Known rows, with every way that one mark hangs from another:
B{H{M{E Y} V}}: -6,-8,-29,6,-6,-12,7,23,-6,-5,-31,-19,-7,7,-31,-21,8,-10,-27,-28,9,4
X{E{M{Y{B{H}}}}}: 2,-2,8,4,-9,4,22,7,5,1,-32,30,7,-4,28,4,-14,7,19,-20,3,6
H{M}: 4,10,12,22,15,-2,-5,11,-5,2,-31,6,-11,2,-6,-7,-31,-17,-19,-5,-13,-7
U{H{M V}}: 8,-1,7,3,26,20,-18,-2,-18,18,-21,11,-30,-1,-36,-32,-12,-20,-14,-13,-1,2
H{M{E{X} Y{B}} V}: 2,-12,-27,-16,15,-19,14,24,9,-24,-17,-46,4,29,-15,10,0,-35,-21,-7,13,-26
W{B U{H{M}} V}: -14,27,-18,18,14,18,-10,-21,-18,4,-34,42,-68,-8,-37,-65,12,27,-22,-3,1,-7
U{H{B V} W{M{E Y}}}: 23,-3,-6,-21,13,-11,-16,-6,-6,-3,-6,-10,-24,0,-41,-41,26,17,4,-21,19,-3
E{M{Y} X}: -4,6,14,9,5,7,23,31,-3,-21,-14,-20,16,9,14,14,-4,-11,-3,-25,-21,10
X{E}: 5,13,51,8,13,-2,-13,21,-1,-22,-15,19,-3,11,13,13,-14,-36,16,-16,-21,7
U{H{B M{E{X}}} W}: 25,-11,7,-18,-3,-16,-37,-1,30,8,2,-13,-40,25,-21,-25,-12,-26,5,-8,14,-21
W{B M{E Y} U V}: -24,42,-25,24,-8,-12,28,8,-19,-40,-42,7,-29,-1,-36,-37,51,40,-29,-18,3,-10
X{E{M{Y{B}}}}: 7,7,19,8,8,2,24,19,5,-14,-27,11,16,6,29,10,-12,-6,19,-14,-4,-6
Y{B{H}}: 5,-4,7,-17,34,-15,-12,-18,-7,3,-26,42,-8,-16,20,10,-36,3,1,5,1,1
B{H{M{E{X} Y} V}}: -7,-15,-25,-5,-18,-8,8,29,4,-11,-18,-36,-7,22,-28,-3,12,-28,-25,-30,4,2
E{M{Y{B}} X}: 2,0,2,-7,20,-1,26,15,3,-17,-17,-11,19,6,27,21,-17,-5,2,-5,-6,-7
H{V}: 10,7,20,-6,44,2,-17,11,-21,-22,-8,5,-7,-12,-8,3,-19,-21,-13,-8,-17,13
B{H}: -1,2,20,-1,19,-7,-15,-1,-13,-1,-21,33,-9,-14,9,1,-24,-3,-4,-12,-14,18
M{E}: 0,16,28,4,21,-25,-9,28,2,-30,-21,-2,2,11,-1,9,-6,-32,-6,-15,-6,-4
E{X}: 1,5,34,-8,24,-5,-11,17,-3,-24,-4,-3,-1,11,11,24,-18,-34,-2,-8,-24,5
Y{M{E}}: 3,17,20,22,11,-21,0,28,7,-27,-24,11,5,1,0,13,-15,-33,-9,-11,7,-18
U{H W{M{E}}}: 17,21,37,10,2,-11,-18,2,0,7,-17,28,-30,0,-24,-23,10,-17,14,-18,2,0
W{B M{E Y} U{H} V}: -29,36,-19,13,-3,-2,18,-4,-22,-20,-43,20,-43,5,-49,-56,66,41,-15,-24,12,-9
W{U}: 1,27,16,19,22,-6,-22,13,-14,-21,-35,36,-20,-11,16,-12,-2,1,-8,0,-32,13
U{H{B}}: 7,-6,21,-27,40,-2,-32,-15,-9,4,-14,18,-20,2,-7,-22,-13,8,7,-7,4,-5
W{B M U{H}}: -10,33,11,18,-2,13,-5,-22,-31,8,-46,57,-41,-8,-21,-37,25,39,-18,1,-16,-8

Rows:
6,0,-14,7,-10,-5,-8,17,-1,1,-28,2,-22,-2,-32,-17,-11,-23,-31,-21,9,1	B{H{M{E} V}}
20,8,5,3,33,-21,7,-14,-8,-2,-20,18,-1,-14,13,-2,-15,16,11,7,-6,-6	U{W{M{Y{B}}}}
1,11,23,12,-1,-17,0,34,15,-33,-10,-6,5,14,4,30,-11,-51,-8,-14,3,-20	Y{M{E{X}}}
10,8,-15,10,9,0,-9,-30,-5,7,-1,35,-58,-28,-25,-40,-34,20,-18,-1,5,6	U{W{B{H{M}} V}}
1,14,32,24,-7,10,21,35,0,-19,-23,2,14,9,16,2,1,-12,15,-31,-18,12	X{E{M{Y}}}
9,-5,-9,8,5,11,-12,0,-16,14,-24,18,-25,-17,-22,-18,-27,-8,-28,-12,-5,11	B{H{M V}}
12,-10,-12,-19,3,-12,-3,6,11,-18,-8,15,-8,-8,0,26,-22,-36,-14,-3,27,-19	Y{B{H{V}} M{E{X}}}
-1,-10,-9,-12,2,1,23,2,2,-1,-21,8,10,-5,28,15,-18,9,2,-12,1,4	E{M{Y{B{H}}} X}
-3,-14,-19,-11,-7,-26,4,26,20,-22,-18,-56,4,40,-12,-3,3,-12,-19,-16,9,-28	H{B M{E{X} Y}}
-14,1,15,-9,13,-28,7,40,6,-42,-11,-40,17,35,3,22,18,-36,-1,-24,-10,-2	M{E{X} Y}
-11,-14,-9,-30,11,-35,8,11,10,-21,-20,-12,10,21,15,23,4,-17,4,-12,10,-7	M{E{X} Y{B{H}}}
22,16,10,-13,12,-8,-25,-18,6,-1,-3,20,-53,-12,-45,-49,8,11,13,-23,32,-7	U{H{B} W{M{E} V}}
-3,-20,-20,-39,18,-23,4,12,3,-26,-9,-21,5,12,0,18,7,-21,-7,-14,12,-1	M{E{X} Y{B{H{V}}}}
-2,-13,-23,-28,30,-27,3,6,-7,-19,-23,-3,4,0,-4,1,3,-3,-8,-12,16,2	M{E Y{B{H{V}}}}
6,-9,-28,-5,43,-6,10,0,-13,-4,-27,-14,0,1,-9,-8,-21,-2,-20,5,3,-13	H{M{Y{B}} V}
6,16,11,0,33,15,-37,1,-27,-6,-26,40,-40,-14,-14,-35,17,-1,-4,-8,-19,22	W{U{H{V}}}
14,-4,-15,-8,15,-16,-4,0,1,-11,-22,32,-8,-22,-4,9,-26,-18,-15,-1,30,-17	Y{B{H{V}} M{E}}
13,7,32,-11,43,-5,-27,-25,-13,2,4,35,-33,-5,-5,-23,-15,5,10,7,-14,5	U{H W{B}}
25,2,24,-22,-10,-12,-29,-7,16,2,1,3,-33,14,-23,-16,7,-10,11,-14,13,-16	U{H{B} W{M{E{X}}}}
10,-14,-23,-19,-6,-9,-5,6,13,-1,-19,-5,-19,10,-17,8,-21,-36,-25,-5,18,-19	Y{B{H{M{E{X}} V}}}
-1,29,0,8,5,24,-9,-21,-40,4,-36,49,-47,-17,-38,-42,28,35,-28,0,-14,-1	W{B M U{H{V}}}
18,-3,-18,-8,8,-12,-17,15,7,-14,-20,-25,-17,8,-34,-20,-18,-13,-34,-9,16,-24	H{B M{E} V}
-8,-5,2,-25,29,-37,11,23,13,-37,-14,-31,20,32,16,29,5,-30,4,-6,3,-18	M{E{X} Y{B}}
-2,-5,-17,5,34,-17,14,0,-4,0,-37,-6,6,9,8,-4,-23,2,-10,7,1,-19	H{M{Y{B}}}
11,-7,-26,-9,6,-13,-5,0,5,5,-32,12,-20,-5,-20,-9,-25,-17,-26,-3,23,-17	Y{B{H{M{E} V}}}
6,-15,-20,-21,10,12,19,4,-8,-6,-12,0,4,-13,11,11,-16,4,-8,-14,3,10	E{M{Y{B{H{V}}}} X}
13,4,16,-6,21,-15,-20,-25,-10,-1,1,43,-28,-23,9,-10,-32,17,-5,7,-17,13	U{W{B{H}}}
-6,9,-18,3,21,-14,3,-9,3,-7,-4,-8,-45,12,-46,-58,18,5,-2,-16,22,-9	U{H{M{E Y}} W{B V}}
5,-17,-30,-21,0,-15,-1,26,10,-27,-9,-63,-1,32,-29,-7,7,-16,-29,-18,11,-22	H{B M{E{X} Y} V}
0,-3,-13,0,14,-2,22,-3,-7,5,-36,25,9,-19,24,-3,-22,26,0,-10,5,6	E{M{Y{B{H}}}}
-6,-1,-21,5,21,-33,17,17,11,-12,-40,-21,10,24,-2,-2,-7,-14,-12,-2,14,-31	H{M{E Y{B}}}
9,11,7,6,26,-30,2,11,12,-23,-27,20,6,-3,13,20,-28,-27,-5,6,21,-35	Y{B M{E}}
14,-10,-4,-26,40,-4,-16,-17,-16,-1,-16,34,-13,-26,5,4,-33,-2,-9,3,4,8	Y{B{H{V}}}
17,-10,-14,-19,-3,-9,-16,20,15,-21,-7,-42,-16,22,-31,-3,-14,-30,-33,-11,12,-25	H{B M{E{X}} V}
